What can hang from each mark:
J415: J708
J868: J29 J161
J775: J708
J29: J415 J775 J868
J161: J415 J775 J868
J708: J415 J775 J868

Every row comes from one small tree of marks. Brackets hold a mark, then the marks that hang from it, in the order of their numbers. Every link used is in the known rows. Which tree was each row made from?
Known rows:
{J29 {J415 {J708 J775 J868}}}: .22	.64	-.08	-.36	-.14	.16	-.35	.19	.30	-.22	-.22	.35	.04	-.36	.36	-.27	-.12
{J775 {J708 J415 {J868 J29}}}: .14	.49	-.03	-.27	-.41	-.07	-.37	.33	.25	-.49	.26	.25	-.12	-.29	.55	-.33	-.11
{J415 J708}: .28	.45	-.01	-.22	-.22	.16	-.23	-.10	-.07	-.19	.04	.35	.25	-.35	.18	-.29	-.01
{J868 J29 {J161 J415}}: .37	.31	.29	-.53	-.14	.04	-.50	-.14	.02	-.17	.22	.54	.07	-.12	.36	-.43	-.11
{J161 {J775 J708}}: -.05	.24	.00	.01	-.17	-.03	-.46	-.34	.08	-.42	.08	.31	.24	-.35	.54	-.39	-.10
{J708 J415 J775 J868}: .10	.52	.00	-.31	-.37	-.18	-.47	.55	.44	-.46	-.13	.00	-.30	-.30	.58	-.36	.06
{J161 {J415 J708}}: .15	.34	.05	-.17	-.33	-.03	-.22	-.01	-.08	-.18	-.09	.53	.16	-.28	.41	-.26	-.08
{J415 {J708 J775}}: .26	.45	-.10	-.13	-.31	.02	-.36	.00	.07	-.21	-.02	.30	.20	-.39	.33	-.44	.03
{J161 J415}: .11	.20	.15	-.22	-.27	-.10	-.32	-.07	.12	-.15	-.09	.39	.08	-.31	.45	-.12	-.07
{J868 {J161 J415}}: .36	.18	.42	-.36	.00	.04	-.46	-.15	-.03	-.14	.12	.46	.20	-.16	.51	-.20	-.07
{J868 {J161 {J415 {J708 J775}}}}: .37	.27	.31	-.28	-.10	.02	-.44	-.05	-.11	-.17	.08	.54	.23	-.16	.55	-.37	-.06
{J868 {J29 {J775 J708}}}: .18	.35	-.14	-.21	-.28	.02	-.57	.08	.37	-.40	.22	.28	.01	-.36	.34	-.47	.00
{J161 {J415 J708} J775}: -.11	.35	-.01	-.02	-.28	-.04	-.25	-.22	-.22	-.36	-.22	.61	.22	-.22	.51	-.50	-.13
{J708 J775 {J868 J161}}: .29	.28	.17	-.25	-.10	-.05	-.56	.21	.35	-.42	.19	.21	-.14	-.26	.51	-.52	.12
{J775 {J708 {J868 J29}}}: .17	.34	-.05	-.17	-.33	-.02	-.37	.11	.28	-.47	.42	.33	-.06	-.35	.45	-.41	-.06
{J868 J29}: .24	.39	-.01	-.47	-.26	.06	-.44	-.19	.29	-.19	.15	.23	.01	-.36	.10	-.33	-.03
{J29 J868}: .06	.30	.13	-.45	.00	.09	-.31	.05	.25	-.06	-.08	.29	-.08	-.47	.14	-.09	.02
{J868 J161}: .44	.22	.40	-.41	.09	.15	-.51	-.23	.04	-.14	.21	.28	.24	-.21	.36	-.17	-.01
{J161 J415 {J775 J708} J868}: -.30	.18	.15	-.07	-.61	-.11	-.26	-.15	.09	-.55	-.04	.46	-.05	-.21	.71	-.42	-.07
{J161 {J415 J708} {J868 {J29 J775}}}: -.02	.41	.03	-.33	-.69	.05	-.20	.21	.13	-.44	-.03	.49	-.17	-.18	.34	-.49	.05

Which tree is each row?
.42	.58	.10	-.51	.03	.28	-.61	.11	.15	-.26	.07	.52	.14	-.15	.33	-.50	-.10
{J868 {J29 {J415 J708} J775} J161}
.34	.39	.13	-.34	-.14	.09	-.55	.12	-.03	-.34	.17	.63	.11	-.09	.43	-.63	-.04
{J868 {J29 J775} {J161 {J415 J708}}}
.10	.62	-.09	-.43	-.46	-.18	-.50	.55	.49	-.48	-.06	.07	-.39	-.28	.48	-.52	.03
{J708 J415 J775 {J868 J29}}
.08	.28	.29	-.45	.18	.14	-.41	-.08	.04	-.14	-.03	.43	.02	-.32	.27	-.27	-.03
{J29 {J868 {J161 J775}}}
.05	.38	.08	-.44	-.58	.09	-.39	.17	.42	-.47	.12	.10	-.21	-.27	.32	-.30	.09
{J161 {J868 {J29 {J775 {J708 J415}}}}}
.07	.65	-.06	-.50	-.02	.17	-.31	.29	.30	.00	-.41	.48	-.04	-.47	.27	-.19	-.15
{J29 {J415 {J708 J775}} J868}
.25	.64	-.14	-.51	-.28	.12	-.44	-.02	.32	-.15	-.08	.37	.04	-.35	.19	-.40	-.15
{J868 {J29 {J415 {J708 J775}}}}
.16	.41	-.06	-.24	-.29	.02	-.38	.15	.33	-.44	.32	.36	-.06	-.35	.48	-.36	-.12
{J775 {J708 {J868 {J29 J415}}}}
.22	.49	-.12	-.13	-.31	.04	-.29	.19	.10	-.39	.06	.32	.01	-.34	.31	-.55	.08
{J415 {J708 J775 J868}}
.16	.32	.25	-.42	.01	.03	-.36	.16	.04	-.07	-.07	.56	-.01	-.31	.38	-.31	-.03
{J29 {J868 {J161 {J415 {J708 J775}}}}}
-.14	.43	-.06	-.08	-.32	-.04	-.23	-.08	-.18	-.49	-.14	.66	.04	-.18	.45	-.66	-.11
{J161 {J415 {J708 {J868 J29}}} J775}
.27	.36	.22	-.47	-.01	.14	-.58	-.38	.00	-.30	.22	.43	.15	-.15	.28	-.58	-.08
{J868 J29 {J161 J775}}
.21	.62	-.18	-.40	-.19	.20	-.50	.15	.34	-.28	-.09	.37	.03	-.33	.21	-.42	-.08
{J868 {J29 {J415 J708} J775}}
-.24	.43	.03	-.29	-.67	.04	-.16	-.16	-.07	-.52	-.13	.58	-.09	-.13	.36	-.66	-.05
{J161 {J415 J708} J775 {J868 J29}}
.39	.48	.16	-.55	.08	.23	-.69	.07	.29	-.24	.07	.42	.08	-.17	.36	-.40	-.10
{J868 {J29 J415 J775} J161}
-.03	.47	-.09	-.26	.07	.14	-.53	.54	.53	-.25	-.25	.44	-.08	-.48	.56	-.14	-.11
{J29 J415 {J775 J708} J868}
-.10	.38	.00	-.06	-.23	-.05	-.41	-.04	.09	-.56	.03	.27	.06	-.28	.60	-.41	-.10
{J161 {J775 {J708 J415 J868}}}
.14	.43	.03	-.19	-.34	-.07	-.35	.33	.23	-.47	.21	.21	-.06	-.31	.62	-.22	-.09
{J775 {J708 J415 J868}}
.26	.59	.18	-.54	-.15	.09	-.48	.54	.20	-.55	.10	.22	-.26	-.08	.42	-.43	.01
{J708 J415 {J868 {J29 J775} J161}}
.18	.19	.37	-.25	.03	.03	-.49	-.30	-.13	-.26	.03	.51	.24	-.12	.57	-.36	-.10
{J868 {J161 J415 J775}}
.14	.63	.04	-.56	-.33	.02	-.31	.41	.28	-.46	.02	.12	-.32	-.22	.27	-.30	-.02
{J708 J415 {J868 J29}}
.11	.63	.17	-.58	.22	.32	-.32	.09	.00	-.06	-.32	.65	.10	-.29	.30	-.26	-.22
{J29 {J415 J708} {J868 {J161 J775}}}
.29	.62	.02	-.40	-.07	.19	-.39	.18	.24	-.21	-.17	.40	.07	-.29	.40	-.29	-.12
{J29 {J415 {J708 J775 {J868 J161}}}}
.14	.24	.20	-.31	.21	.16	-.56	.33	.24	-.26	-.03	.37	-.04	-.34	.37	-.28	.12
{J29 J775 {J868 J161}}
.17	.50	-.16	-.33	-.21	.10	-.59	.15	.48	-.32	.03	.33	.01	-.36	.39	-.36	-.12
{J868 {J29 J415 {J775 J708}}}
.20	.50	.15	-.51	.02	.20	-.44	.01	.19	-.45	.14	.41	-.14	-.15	.28	-.52	-.07
{J708 {J868 {J29 J415} {J161 J775}}}
.38	.41	.17	-.45	-.23	.02	-.49	-.05	-.05	-.20	.19	.63	.11	-.12	.40	-.61	-.11
{J868 J29 {J161 {J415 {J708 J775}}}}
